Each row was made from one small tree. The marks that hang from a mark follow it in brackets, in alphabetical order. Every link used is in the known rows. Write each row's tree.
Known rows:
J(U(Q)): -2.35	-1.17	+0.37	+1.19	-3.24	-2.50	+6.04	-3.05	-2.05	+0.21	+2.33	+2.63	+3.63	-0.07	+2.37	+0.03	+2.15	-2.53	+0.55	+0.50	-4.08	+0.56	+2.36	+4.22	-0.38
W(P R): -2.98	-1.25	+0.65	+1.41	-1.30	-3.28	+5.63	-1.67	-3.51	-0.77	+3.96	+2.10	+3.03	-0.83	+3.78	+0.12	+3.74	-2.66	+4.62	-0.88	-2.80	+0.78	+0.58	+4.28	+1.32
W(P R(M)): -4.30	-0.67	+0.41	+1.73	-1.21	-1.82	+5.60	-0.48	-3.98	-2.51	+5.03	+3.78	+2.85	-0.50	+4.52	-0.31	+3.48	-3.19	+4.34	-0.91	-2.42	-0.11	+0.04	+5.12	+0.16
U(J Q(X)): -2.04	-1.43	+0.87	+1.73	-0.59	-3.03	+5.72	-2.31	-2.52	+3.51	+1.88	+1.28	+3.39	-0.04	+1.27	+1.69	+1.64	-0.67	-0.06	-1.70	-3.58	+1.93	+2.16	+7.59	-0.16
P(F(Q X)): -3.67	-0.32	-0.20	-1.66	-3.22	-0.30	+6.57	-0.60	-2.63	+3.32	+1.07	+4.91	+3.78	-0.33	+4.06	-0.42	+2.09	-1.36	+0.56	+0.09	-4.28	+0.62	+1.70	+0.92	-0.90
M(R): -2.99	-1.92	+0.19	+0.56	-5.81	-2.87	+5.24	-5.04	-2.44	-0.40	+4.25	+2.82	+3.63	-0.74	+3.57	-0.10	+2.75	-2.17	+3.10	+3.40	-2.44	+0.74	-0.20	+1.11	+0.18
L(W(P(F(X(Q))) R(M))): -4.81	+0.21	-0.66	+0.13	-0.85	+2.15	+6.13	+1.09	-4.15	+1.80	+3.95	+4.85	+1.82	+0.29	+3.74	-0.47	+2.10	-1.61	+2.55	-1.79	-2.86	-1.43	+0.38	+2.12	-0.71
L(W(P)): -2.97	-1.84	-0.34	+0.97	-2.58	-1.04	+5.68	-4.21	-2.38	+0.19	+3.78	+3.68	+3.16	-0.44	+3.63	+0.47	+2.40	-1.92	+4.15	+4.29	-4.91	-0.70	+1.06	+4.42	+0.69
F(P X): -2.43	-2.22	+0.85	-2.16	-2.61	-0.05	+5.95	-2.41	-1.96	+1.56	+2.08	+3.98	+3.36	-0.67	+2.92	-0.77	+2.10	-0.04	+1.53	+1.45	-6.27	+0.50	+1.47	+1.84	+0.65
J(U(Q(X(F)))): -1.99	-0.30	+0.27	+1.63	-2.08	-1.37	+6.39	-2.76	-1.66	+2.28	+1.67	+2.53	+3.09	+0.16	+1.26	+0.64	+1.95	-1.11	+0.15	+1.18	-4.47	+0.83	+3.52	+5.95	-0.71
W(P(F(Q)) R): -3.92	-0.11	+0.34	+0.72	-0.91	-2.92	+6.35	+0.45	-4.18	+2.67	+2.50	+3.21	+2.90	-0.44	+4.28	-0.07	+3.40	-2.21	+3.39	-2.26	-2.38	+0.80	+0.71	+2.09	+1.27
P(F(Q(U(J)) X)): -3.29	-0.78	+0.47	-1.27	-2.09	-0.17	+6.92	-0.44	-3.03	+3.48	+0.27	+4.55	+3.04	+0.14	+2.27	+0.53	+1.70	-1.79	+1.12	-2.35	-2.67	+1.30	+1.86	+1.33	+0.00
Q(F U(J)): -2.62	-1.81	+0.59	-0.50	-1.38	-1.60	+6.36	-3.85	-2.35	+1.49	+1.67	+2.52	+2.45	+0.07	+0.85	+1.72	+2.07	-4.65	+4.00	+0.57	-2.73	+1.23	+2.49	+5.85	+1.56
Q(U(J)): -2.27	-1.83	+1.09	+0.18	-2.71	-1.86	+5.78	-4.53	-2.42	-1.39	+3.10	+2.21	+3.12	-0.20	+1.45	+1.39	+2.03	-3.21	+4.04	+0.21	-2.46	+1.43	+1.54	+4.72	+0.87
X(F Q): -3.60	+0.07	+0.31	+0.17	-3.23	+0.31	+5.37	-5.15	-1.31	-1.88	+4.27	+2.29	+3.81	-2.30	+2.30	+0.02	+1.85	-0.66	+3.67	-0.62	-6.28	+0.34	+2.05	+1.85	+1.25
U(Q(F)): -2.85	-1.13	+0.11	+0.23	-2.19	-2.85	+6.29	-2.59	-1.95	+3.58	+0.99	+2.63	+3.95	-0.58	+2.45	+0.81	+2.10	-3.36	+1.04	+0.76	-5.83	+0.65	+1.92	+6.34	+0.68
L(W(P R)): -3.05	-1.60	-0.10	+0.83	-1.89	-1.79	+5.75	-2.61	-3.53	+1.61	+4.25	+2.42	+2.21	-0.77	+3.40	+0.47	+2.74	-2.34	+4.71	+2.38	-3.11	-0.05	+0.43	+4.63	+1.10
U(J Q(F X)): -2.37	-1.32	+0.42	+1.19	+0.45	-2.89	+6.23	-1.63	-2.43	+6.15	+0.69	+1.39	+2.90	+0.21	+0.76	+2.01	+1.69	-2.10	-0.16	-1.55	-3.98	+1.95	+2.94	+8.70	+0.67
W(P(F) R): -3.23	+0.12	+0.31	+0.51	-1.16	-2.24	+5.95	-0.70	-3.74	+1.01	+4.18	+2.74	+3.04	+0.72	+4.13	+0.03	+3.59	-3.00	+4.43	-1.00	-2.35	+0.29	+0.50	+3.16	-0.26
W(P(F(Q X)) R(M)): -5.16	+0.32	+0.07	+0.66	-0.42	-0.30	+6.64	+3.17	-4.60	+2.10	+2.29	+5.72	+2.62	+0.09	+4.96	-0.85	+3.02	-2.09	+1.81	-3.78	-2.26	-0.02	+0.47	+2.38	-0.33
Q(F U(J) X): -1.93	-1.54	+0.53	+0.20	+0.46	-1.48	+6.58	-2.54	-2.36	+3.04	+0.54	+2.04	+1.62	+0.29	-0.08	+2.35	+2.23	-3.77	+2.32	+2.35	-1.74	+1.51	+3.34	+7.34	+0.95
X(Q): -3.50	-0.99	+0.36	+0.09	-2.95	-1.00	+5.16	-4.02	-1.92	-2.78	+3.91	+2.06	+3.60	-2.09	+2.80	-0.07	+2.31	-1.83	+2.49	-0.08	-4.43	+0.28	+1.39	+1.51	+1.00
X(F): -2.84	-0.24	+0.29	-0.22	-4.08	-0.73	+5.55	-5.95	-1.28	-0.87	+4.55	+2.81	+4.25	-1.16	+3.02	+0.31	+2.08	-1.53	+4.48	+3.13	-6.37	+0.68	+1.82	+4.44	-0.10

Write each row's tree:
-1.87	-0.80	+1.03	+0.45	-1.21	-1.45	+6.19	-2.63	-1.59	+4.65	+0.91	+2.53	+3.37	-0.71	+1.42	+0.84	+1.61	+0.96	+0.31	+1.87	-7.28	+0.85	+2.51	+5.98	+0.38 -> U(Q(X(F(P))))
-3.16	-0.09	+0.47	-1.29	-2.11	+1.54	+6.26	-1.09	-2.58	+0.88	+1.94	+3.42	+2.93	+0.55	+1.62	+0.39	+1.64	-1.76	+1.52	-3.65	-2.63	+0.67	+1.85	+0.86	-0.76 -> P(F(X(Q(U(J)))))
-2.77	-1.45	-0.01	-0.60	-2.10	-1.68	+6.72	-1.12	-1.95	+4.56	-0.42	+3.56	+3.89	-0.47	+2.31	+0.51	+1.99	-2.59	-0.11	-0.56	-5.97	+0.84	+2.21	+5.59	+0.35 -> U(Q(F(X)))
-2.90	-1.84	+0.95	-0.38	-1.75	+0.43	+6.01	-2.03	-2.37	-1.19	+1.44	+2.98	+2.78	-1.23	+1.03	+0.50	+1.82	-1.44	+1.40	-4.01	-2.95	+1.05	+1.78	+1.63	+1.34 -> F(X(Q(U(J))))
-4.61	+0.03	-0.60	+1.22	+0.07	-0.15	+6.46	+1.25	-4.56	+4.37	+3.24	+4.47	+1.43	+0.17	+3.89	+0.36	+2.35	-1.71	+2.21	+2.17	-1.88	-0.63	+0.75	+4.46	-0.52 -> L(W(P(F(Q(X))) R(M)))
-2.02	-1.08	+1.32	+0.99	+0.06	-1.59	+5.86	-2.80	-1.98	+5.76	+1.92	+1.59	+3.20	-0.15	+0.51	+1.43	+1.04	+1.36	+0.54	-2.02	-6.28	+1.88	+2.62	+7.02	+1.10 -> U(J Q(X(F(P))))
-4.32	-0.02	-0.74	-0.05	-1.47	+1.49	+6.26	+0.53	-4.18	+2.50	+4.25	+5.25	+2.25	+1.16	+4.28	-0.27	+2.32	-2.38	+2.95	+0.83	-2.86	-1.14	+0.21	+3.97	-1.66 -> L(W(P(F(X)) R(M)))
-3.04	-1.13	+1.70	-0.54	-1.16	+0.88	+5.76	-4.59	-1.76	+0.22	+2.80	+2.25	+2.47	-1.48	+0.03	+0.68	+1.19	+0.59	+3.76	-2.96	-5.78	+0.87	+2.22	+1.46	+3.40 -> X(F(P) Q(U(J)))
-5.11	-0.35	-0.64	+0.20	-1.12	+0.81	+6.62	+1.73	-4.56	+4.26	+2.77	+5.69	+1.99	+0.24	+4.42	-0.39	+2.14	-1.83	+2.12	-0.34	-2.80	-0.72	+0.33	+2.92	-0.48 -> L(W(P(F(Q X)) R(M)))
-2.99	-0.42	-0.06	-0.23	-1.85	-0.03	+6.23	-0.78	-2.45	+0.51	+2.33	+5.06	+3.83	+1.26	+4.43	-0.35	+3.03	-1.91	+2.57	-0.12	-4.38	-0.34	+1.54	+2.39	-1.07 -> W(P(F(X)))
-1.60	-1.25	+1.64	-0.03	-0.22	+0.02	+6.23	-3.82	-1.88	+2.50	+1.97	+2.34	+1.90	-0.10	-0.24	+1.69	+1.55	+0.20	+3.20	+1.59	-4.36	+1.53	+2.87	+5.46	+1.33 -> Q(U(J) X(F(P)))
-1.72	-1.96	+0.91	-1.34	+0.29	-0.96	+6.96	-1.97	-2.02	+3.78	-0.72	+3.16	+1.31	-0.01	+0.34	+1.31	+2.47	-2.43	+1.88	+5.46	-4.20	+0.54	+3.21	+5.19	+1.74 -> Q(F(P) U X)
-2.34	-2.04	+0.92	-1.90	-1.46	-1.14	+6.65	-3.17	-1.96	+2.28	+0.40	+3.46	+2.20	-0.28	+1.18	+0.73	+2.30	-3.40	+3.58	+4.38	-5.09	+0.31	+2.26	+3.55	+2.22 -> Q(F(P) U)
-2.90	-1.76	+0.26	-0.06	-0.89	-1.81	+6.43	-1.21	-2.42	+5.93	+0.46	+2.77	+3.68	+0.17	+1.46	+1.12	+1.45	-2.24	-0.03	-4.51	-4.97	+1.77	+2.32	+6.62	+1.02 -> U(J Q(F(X)))
-3.29	-0.64	-0.10	-0.33	-0.89	+1.22	+6.66	+0.43	-3.84	+2.95	+1.83	+3.61	+1.41	+0.10	+2.11	+0.40	+2.39	-1.88	+2.96	-1.29	-2.06	-0.74	+0.84	+1.20	+0.59 -> L(W(P(F(X(Q(U)))) R))
-1.93	-1.40	+0.47	+0.31	+0.12	-2.05	+6.74	-0.99	-2.04	+5.21	-0.07	+2.79	+2.09	+0.42	+0.77	+0.38	+2.17	-1.64	-1.03	+1.75	-4.79	+0.62	+3.72	+5.29	+0.78 -> J(U(Q(F(P) X)))
-1.64	-1.64	+1.09	+0.82	-0.96	-1.75	+6.01	-3.18	-2.45	+0.21	+2.00	+1.89	+2.17	+0.03	+0.51	+2.00	+2.16	-2.28	+2.43	+1.92	-1.37	+1.56	+2.38	+6.20	-0.03 -> Q(U(J) X)
-3.11	-1.46	+1.08	+0.53	-1.89	-0.85	+5.55	-3.78	-2.36	-2.48	+2.92	+1.78	+2.72	-1.44	+0.96	+0.99	+1.79	-2.30	+3.13	-2.75	-2.52	+1.07	+1.61	+2.12	+1.96 -> X(Q(U(J)))
-4.51	+0.50	+0.45	+0.45	-0.22	+1.43	+6.60	+2.82	-4.29	-0.89	+2.57	+5.13	+1.93	+0.58	+3.30	-0.43	+3.04	-2.67	+2.34	-4.81	-1.48	-0.73	+0.59	+1.52	-0.47 -> W(P(F(X(Q(U)))) R(M))
-3.01	-1.32	+0.35	+0.67	-0.93	-2.98	+6.02	-2.73	-2.39	+4.69	+1.67	+1.73	+3.71	-0.17	+1.60	+1.46	+1.57	-2.87	+1.42	-2.99	-4.79	+1.58	+2.12	+7.18	+1.28 -> U(J Q(F))
-2.67	-1.10	-0.13	+0.64	-2.06	-2.27	+6.52	-2.51	-1.98	+2.44	+1.21	+2.86	+3.21	+0.10	+1.90	+0.28	+2.23	-3.74	+0.53	+0.38	-4.25	+0.48	+3.02	+5.13	+0.24 -> J(U(Q(F)))
-3.14	-1.60	+1.68	-0.44	-1.62	-0.94	+6.34	-3.95	-2.15	+3.22	+1.25	+3.55	+2.82	-1.68	+1.21	+0.69	+1.28	+0.42	+3.62	-1.03	-6.17	+1.44	+2.20	+2.41	+3.53 -> X(F(P Q(U(J))))
-4.34	+0.13	-0.61	+0.60	-1.70	+0.23	+5.92	-0.84	-4.10	+1.77	+5.41	+4.37	+2.28	+1.00	+4.37	+0.04	+2.36	-3.05	+4.28	+2.06	-2.68	-1.12	+0.07	+4.48	-1.31 -> L(W(P(F) R(M)))
-3.23	-0.42	+0.26	-1.63	-3.19	-0.05	+7.10	-0.23	-2.75	+2.72	-0.20	+5.25	+3.15	-0.02	+3.02	+0.12	+2.11	-2.08	+1.05	+0.34	-3.33	+0.59	+1.84	+0.70	-0.41 -> P(F(Q(U) X))
-3.14	-0.04	+0.20	-1.63	-2.68	+1.67	+6.50	-0.91	-2.26	-0.01	+1.36	+4.07	+3.16	+0.19	+2.27	-0.04	+2.03	-2.05	+1.42	-0.77	-3.34	-0.12	+1.74	+0.08	-1.07 -> P(F(X(Q(U))))
-3.08	-2.06	+0.90	-1.79	-1.75	+0.79	+5.74	-1.71	-2.00	+0.76	+1.69	+3.63	+3.04	-1.74	+2.28	-1.03	+1.97	+0.83	+0.65	-1.60	-6.31	+0.27	+1.58	-0.55	+1.63 -> F(P X(Q))
-3.39	-0.54	+0.66	+0.07	-0.52	-1.44	+7.23	+2.39	-4.25	+3.34	-0.03	+4.49	+2.16	-0.01	+3.30	+0.07	+3.33	-2.14	+2.40	-3.42	-1.72	+0.78	+0.99	+1.34	+1.28 -> W(P(F(Q(U) X)) R)
-2.86	-2.90	+1.40	-1.73	-1.94	-0.76	+7.01	-0.44	-2.59	+3.10	-1.60	+4.98	+2.40	-1.75	+1.94	-0.27	+1.92	+0.14	+0.65	+0.25	-5.33	+0.87	+1.80	+0.12	+2.90 -> F(P Q(U) X)
-3.17	+0.01	-0.07	-0.41	-1.93	-1.49	+6.38	-1.17	-2.68	+3.37	+1.81	+3.48	+3.08	-0.32	+3.40	+0.46	+2.26	-1.55	+0.85	+2.98	-3.34	+0.78	+2.29	+2.61	-1.00 -> P(F(Q(X)))
-3.38	+0.00	+0.32	+1.20	+0.43	-2.79	+6.55	+1.58	-4.20	+3.96	+1.74	+2.89	+2.23	-0.33	+3.67	+0.39	+3.53	-1.74	+2.43	-1.09	-1.73	+0.98	+1.36	+3.12	+0.66 -> W(P(F(Q(X))) R)
